Each row was made from one small tree. Brackets hold a mark, then the marks that hang from it, in the order of their numbers. Every link used is in the known rows. Write each row's tree.
(in the rows, 128 means zero)
Known rows:
(k365 (k980 (k33 k465 k586))): [146 129 110 117 170 139  80 106 157 158 137  99  77 147 166 108 133  82
 152 124 180  99 179 142  67 127  93 160 135 113 124 115 108 169 154]
(k405 (k980 (k33 k465) k365)): [144 137  92 120 149 100 108  82 134 160 177 124  83 118 191 110 122 100
 139 136 167 154 179 145  74 131 145 140 122  93 117 129  87 111 141]
(k980 (k405 k521)): [115  94  68 102 167  75 118  81 157 159 162 104  93 125 151  98 137  86
 138 138 169 127 152 111 105 157 125 184  98  99 128 180 124 135 161]
(k973 (k437 (k33 k980) (k185 k465))): [131 155 111 110 156 107 107 101 142 159  99 123  96 150 172 108 141 128
 145 115 154  80 148 147 105 113 145 129 130 143 140 144  98 115 131]
(k883 (k33 (k437 (k185 k465)) k586)): [119  97  75 140 185 152 139 101 177 129 115  96  86 128 176 107 159 101
 142  92 161  49 170 138 121 139 139 184 109  95 180 123 124 176 186]
(k437 (k33 k586 k980) k442 k973): [ 88 157 110  92 146 183 113 136 117 146 131  89 103 152 155 127 154 145
 162 127 145  69 189 161  66 157 121 108 107 137 135 118 101 115 157]
(k365 (k980 (k33 k437 k586) k405)): [143  95 127  97 163 134  93 100 176 147 135  94  74 147 170  95 131  95
 157 132 173 123 195 117  78 118 106 171 107  88 138 140 135 157 155]
(k33 k437 k465 k586): [128 100  74 138 179 196 108 144 172 151 102  83  97 148 184 131 148  78
 139 119 180  73 183 113  87 115 134 177 141 133 164 125 115 178 192]
(k33 (k437 k185)): [135  96 104 143 171 128 106  81 158 136 129  97  83 133 170 121 150 119
 129 112 181  89 169 137  95 127 149 162 123 121 166 144 104 155 162]
(k437 k33 (k185 k465)): [106 159 111 112 160  93 111  84 146 154 126 131  84 128 169 109 131 131
 148 101 183 100 138 165  94 141 129 126  99 124 143 154  81 116 131]
(k185 (k437 k973)): [132 131  69 107 150 125 117 102 126 152 159  87 128 141 156  88 135 120
 131 108 146  90 168 143  87 156  90 166 124 132 137 134 119 113 153]
(k586 (k33 k437)): [ 98  97  68 139 205 163 129  67 153 147 144 107  90 118 158 114 160 115
 138 106 199  88 168 114  98 160 126 196 123 117 164 156 132 116 161]
(k442 (k437 k33)): [125 121  80  93 163 118  95  61 136 156 142  91  87 143 168  95 148 117
 158 127 180  91 169 141 111 162 127 127 132 106 121 162 128 113 149]
(k883 (k33 k437 (k465 k185) k980)): [138  91  80 162 162 166 152 113 149 103 158  88  83 134 179 123 169 106
 133 120 179  61 193 125 126 167 162 181 194 118 150 101 119 179 196]
(k883 (k33 (k437 k442 k973))): [105 108  82 136 177 158 141  88 145 117 153  99  86 118 164 110 163 133
 139 122 154  47 179 153 108 181 139 161 126 107 150 121 127 146 165]
(k33 k437 k465): [129 104  86 146 169 160 115 116 157 140 134 100  89 133 179 128 145 101
 131 129 192  81 174 126  93 144 144 169 158 140 148 134 108 155 167]
(k185 (k437 k442 k973)): [119 146  94 108 134 135 105 106 117 136 167  96 132 146 154 102 155 120
 140 109 135  81 170 142  74 162  81 152 127 130 122 133 105 109 150]
(k883 (k33 (k437 k442) k465 k586)): [108 109  79 153 178 184 123 114 161 124 127  92  84 133 178 133 168  80
 147 115 164  38 185 137 100 152 137 178 147 109 157 113 114 183 196]
(k586 (k33 (k437 k973) k465 k980)): [102 100  80 155 171 182 128 126 146 122 151  88 103 136 166 128 160 139
 141 111 200  83 184 115  83 197 132 177 156 139 173 124 112 134 165]
(k973 (k437 k185)): [146 137  84 127 183  97  84  79 154 163 101 106  84 140 165 109 137 100
 127 120 161  75 147 135  97 105 143 154 132 139 136 157  99 141 145]
(k586 (k33 (k980 k365 k405))): [107 111  84 126 186 108 130  69 151 136 172 107  84 132 172 109 144 119
 155 115 206 115 192 105  89 178 146 199 117 107 151 158 125  95 166]
(k586 (k33 k437 k465)): [ 97 107  72 156 195 167 117  93 157 139 142 107  91 123 170 127 157 105
 139 110 210  86 167 112  88 171 126 192 151 127 162 148 113 134 166]
(k365 (k980 (k33 k437 k465))): [149 116 131 128 161 139  89  96 153 141 148 108  78 142 171 109 138 106
 146 130 184 106 183 145  75 136 107 156 151 115 131 113 113 163 142]
(k442 (k437 k33 (k185 k465) k973)): [117 141  99  91 139  96  91 105 149 132 130  96 105 147 176  87 145 159
 160 105 174  91 147 145 108 187 114 102 110 106 136 153  98 118 127]
(k465 (k33 k586) k185): [148 122  61  96 167 157 114  84 170 143 118 120  90 139 175 121 141 107
 124 100 179  91 163  78 117  88 101 188 118 114 126 142  86 135 186]
(k405 (k980 k33)): [138 111  74 112 155 123 116  63 130 175 174 111  81 111 154 106 133 100
 131 131 155 144 167 142  82 132 135 143 111  95 119 147 103 110 138]
(k185 (k437 k33) k465): [115 156  92  88 140 123 139 101 130 161 150 131 133 141 169  83 140 115
 151  91 148  98 149 147 107 139  85 158 117 126 129 145 121  82 136]
(k465 (k33 k586 k980) k185): [158 108  75 103 149 169 124  94 160 131 127 110  95 153 171 127 151 118
 127  98 174  91 183  75 117  99 116 188 135 121 134 125  89 138 193]
(k437 k33): [106 144  81 103 186 125 119  64 127 176 139 116  72 122 161 110 127 114
 145 132 182  92 162 167  91 136 139 138 112 126 127 154 115 102 144]
(k437 k973): [120 128  58 107 181 131 122 104 142 159 150  95  95 124 153  96 127 138
 129 128 173  83 161 142  88 170 123 151 103 134 134 142 116 119 143]
(k405 k521 k980): [131  87  44 113 143  99 126  73 115 178 188 105 109 108 142 100 162  85
 114 125 146 138 134 132  92 146 109 165  99  92 132 150 117 144 165]
(k405 k521): [121 103  58 111 176  99 121  73 137 171 156 108 104 122 140 104 155  90
 127 124 157 101 140 140 110 147 115 179 111 115 133 150 125 151 161]
(k980 k365 (k405 k521)): [124 116  88  95 170  42 120  77 160 149 168 120  95 128 185  89 127  99
 149 139 172 142 169 119 104 146 141 186  85  84 127 171 124 121 164]
(k442 (k437 (k33 k586) k185 k973)): [119 132  89  94 153 117  71 104 147 143 111  68  96 155 173  99 143 135
 161 110 169  83 165 146  94 163 118 104 106 103 148 147 100 143 155]
(k405 k980): [139 100  48 118 156 124 122  69 122 173 182 102  85 109 155 102 144  98
 119 125 172 123 157 129  77 142 126 160 106 108 128 155 111 117 161]
(k33 k437 (k465 k185)): [139 109  83 143 164 167 121 133 160 123 135 101  97 138 186 125 156  99
 126 126 196  96 169 103 108 127 138 168 182 135 132 131 102 167 181]

Write each row's tree:
[121 165 136 121 148 116  78  88 125 146 107 113  87 153 164 133 157 120
 148 128 145  71 163 156  81 115 150 115 145 144 126 143  84 123 140] | (k973 (k437 (k33 k980) k185 k442))
[ 98 166 101  89 138 160 102 120 113 152 137  93 132 153 162 106 148 116
 156 108 127  80 176 160  68 139  78 131 111 126 130 129 104 107 158] | (k185 (k437 (k33 k586) k442 k973))
[131 130 108 123 162 164 113 133 163 129 126 104  99 139 178 118 132 126
 139 134 167 119 178 130 108 134 139 135 166 122 124 119  92 147 136] | (k980 (k33 (k437 k973) (k465 k185)))
[145 102  79 108 156 157 115  74 156 152 128 107  88 146 166 132 136 120
 135 102 169  73 188 103  95 119 122 187 106 128 156 128  97 123 176] | (k465 (k33 k586 k980))
[140 117  93 121 156 127 109 147 168 137 139  82  89 162 201 124 128  83
 161 130 188 106 213 103  76 139 157 182 132 121 146 129 105 151 199] | (k33 k465 k586 (k980 k365 k405))
[155 104  91 103 134 121 125  78 160 115 157 120  86 144 175 121 138 134
 128 116 187 118 180  66 120 128 127 185 139 115 120 152  85 114 174] | (k465 (k33 (k980 k405)) k185)
[126 144 117  99 177  93  92 115 190 149 124 113  77 147 210 113  97  80
 173 141 176 147 204 121  85 116 155 163 109  89 124 150  93 127 154] | (k980 (k33 k465 k586) k365 k405)
[154  97 136 147 149 112 120  93 149 115 146  96  89 151 192 124 154 141
 141 115 178  97 206 137  94 132 181 163 134 119 174 109 108 146 172] | (k33 (k437 k185) (k980 k365))
[108  94  85 162 176 176 127 104 147 129 152  95  95 137 166 134 166 115
 143 109 206  85 185 109  88 181 141 191 167 135 170 131 115 135 173] | (k586 (k33 k437 k465 k980))
[128  79  70 101 158 133 123 119 157 158 143  71 104 155 151 112 154  80
 147 124 153 106 185 100  98 137 135 190 104 108 154 146 134 159 195] | (k33 k586 (k980 (k405 k521)))
[104 157 101 105 168 121 107 107 159 163  99 117  90 139 174 112 134 112
 155  93 175  89 145 156  91 117 121 133  84 117 153 149  86 133 151] | (k437 (k33 k586) (k185 k465))
[158 102 133 133 136 110 111  59 157 113 137 125  83 146 198 135 136 160
 133 102 179  95 197 118  98 124 152 172 115 116 173 118  79 122 161] | (k465 (k33 (k437 k185) (k980 k365)))
[128  86 112 125 150 212 124 129 147 131 127  76 106 162 162 141 184 108
 150 117 147  64 211 112  87 119 145 170 130 131 164 114 131 157 192] | (k33 (k437 k442) k586 k980)
[120 135  77 149 180 136 125 104 142 121 167 111  94 138 183 124 161 111
 145 108 216 105 182 101  93 170 139 191 171 126 136 128 100 127 181] | (k586 (k33 (k465 k185) (k980 k365)))
[ 81 126  87 149 177 181 110 118 147 121 144 106 103 127 167 132 167 129
 143 112 196  77 166 116  74 193 112 167 145 131 152 141  99 129 155] | (k586 (k33 (k437 k442 k973) k465))
[135 123  87 117 137  75 110  85 125 165 182 125 107 115 177 107 140  88
 135 133 143 169 155 149  88 137 127 146 116  79 122 125  92 138 147] | (k405 k521 (k980 (k33 k465) k365))
[108 144 103 112 153 134  99 127 133 148 110  74  90 152 164 120 129 149
 151 112 165  84 177 172  69 145 139 111  97 131 169 117  83 144 160] | (k437 (k33 k586 k980) k185 k973)
[135 111  77  96 149  94 116  81 133 179 164 114 109 122 170  99 144  83
 140 125 125 165 162 143  94 109 122 154  81  66 134 128 111 140 160] | (k405 k521 (k980 (k33 k586) k365))
[110 169 103  99 175 139  93  81 127 169 109 128  88 139 164 117 147 109
 147 140 145  69 156 150  89 110 133 125 131 141 105 159 109 103 134] | (k973 (k437 k33 k442))
[ 85 191 136 132 134 115  67 124 124 123 132 109  86 137 175 142 138 146
 153 122 177  81 153 181  48 180 120  84 128 138 127 133  38 138 133] | (k437 (k33 k465) k185 k442 k973)
[137  99  99 107 151  70 131  89 145 139 180 102  96 143 175 102 141 112
 149 137 167 128 192 118 102 157 157 182 111 103 138 144 126 124 171] | (k33 (k980 k365 (k405 k521)))
[111 103  55 143 188 181 136 133 166 131 118  77  87 128 181 114 145 102
 139 117 167  43 182 142 105 164 137 173 135 110 173 108 123 183 192] | (k883 (k33 (k437 k973) k465 k586))
[120 146 106 106 170 115 131  72 120 158 152 115  77 138 178 113 129 132
 155 133 179 101 191 167  89 137 162 139 120 126 134 129 117  94 154] | (k437 (k33 (k980 k365)))
[136 117  85 103 141  95  89 111 162 124 142  87 113 151 170  84 153 148
 149  98 173  84 147 120 111 193 110 128 113 109 139 152 102 136 135] | (k442 (k437 (k185 k465) k973))
[127 168 101 129 173 102  73  94 143 165  89 115  78 141 180 121 125 101
 140 130 172  79 144 158  86 109 146 126 149 147 131 151  79 137 142] | (k973 (k437 (k33 k465) k185))
[133 146  73  96 158 149 122 105 130 152 135  96 115 150 168  97 152  86
 138 105 160 106 167 121 110  97  98 164 149 117 116 138 116 131 185] | (k465 (k185 (k437 (k33 k586))))
[125 114  78  88 155 168 140 120 180 144 112 134 117 135 180 103 137 149
 136  89 162  76 155  96 115 132  95 176  78 123 160 137 107 111 146] | (k185 (k465 (k33 (k437 k973) k586)))
[138 102 119 163 130 148 105 154 148 106 137  72 100 155 181 138 150 148
 133 119 183  81 188 136  76 177 158 140 166 150 176 101  81 175 167] | (k33 (k437 k185 k973) k465 k980)
[148 132 118 124 165 118  84  87 148 150 157 110  72 139 163 106 131  97
 147 131 187 107 174 149  70 146  99 155 147 116 115 119 106 156 138] | (k365 (k980 (k33 k465)))
[114 156  98  92 120 138 130 137 132 131 166 121 157 149 160  88 161 136
 148  90 129  81 151 128  93 172  64 155 113 133 120 135 108  93 133] | (k185 (k437 k442 k973) k465)
[135 111  92  93 136 116 141  89 170 136 156 143 100 137 173 106 133 144
 141 101 176  98 161  89 116 158 115 184  99 123 138 156 100  89 138] | (k185 (k465 (k33 (k980 k405))))
[138  93  87 117 149 144 121  73 135 165 165 107  86 114 161 110 141 108
 129 131 152 144 175 137  87 124 141 142 115  93 135 141 111 116 139] | (k405 (k980 (k33 k437)))
[139  96  94 103 156  75  99  82 147 151 177 102  83 134 152  84 146  92
 139 132 183 119 157 118  79 157  85 185 106  95 124 156 133 158 164] | (k365 (k980 (k405 k521)))
[159 131  81 103 133 126 114  65 144 128 150 127 113 144 176 109 143 116
 119  92 164 105 164  87 118 106  83 189 148 115 116 141  85 111 172] | (k465 k33 (k185 k437))
[113 154  84  96 149 127 117  97 112 161 150  96 120 139 162  89 127 129
 143 113 145  95 167 167  82 150  94 137 119 129 134 134 115  95 145] | (k185 (k437 k33 k973))
[127 107 102 110 153 182 103  78 165 139 111 122  93 141 177 141 152 122
 137 103 160  68 182 101  93 106 109 180  98 117 155 137  94 129 171] | (k465 (k33 (k437 k442) k586))
[120  93 110  95 175 148 110 104 192 156 112  92  81 143 173 110 119  92
 159 137 156 132 200 110 104 105 150 166 100  88 146 163 126 136 153] | (k980 (k33 k437 k586) k405)
[113 120 125 136 147 143  97 114 147 114 134  97  99 139 167 128 161 149
 136 115 162  78 169 141  78 156 132 132 116 127 154 134  88 148 149] | (k33 (k437 k185 k442 k973))
[129 159 112 118 158 108  87 102 155 143 109 133 104 147 168 115 159 110
 139 109 146  66 136 124  97 119 124 144 127 141 120 158  86 128 130] | (k973 (k437 (k185 k465) k442))
[115 126  68  78 164 145  93 106 142 156 120  72 102 152 170  89 143 130
 162 123 166  79 173 138 102 164 112 116 108 105 134 147 130 121 156] | (k442 (k437 (k33 k586) k973))
[127 103 141 143 124 156 108 128 136 101 147  81 104 154 161 137 173 163
 139 115 155  77 192 138  78 168 149 132 135 137 164 111  91 151 158] | (k33 (k437 k185 k442 k973) k980)
[113 107 103 157 171 131 122  66 151 112 149 104  72 121 167 125 169 114
 140 110 164  52 176 155 105 162 150 167 136  98 158 128 108 166 172] | (k883 (k33 (k437 k185 k442)))
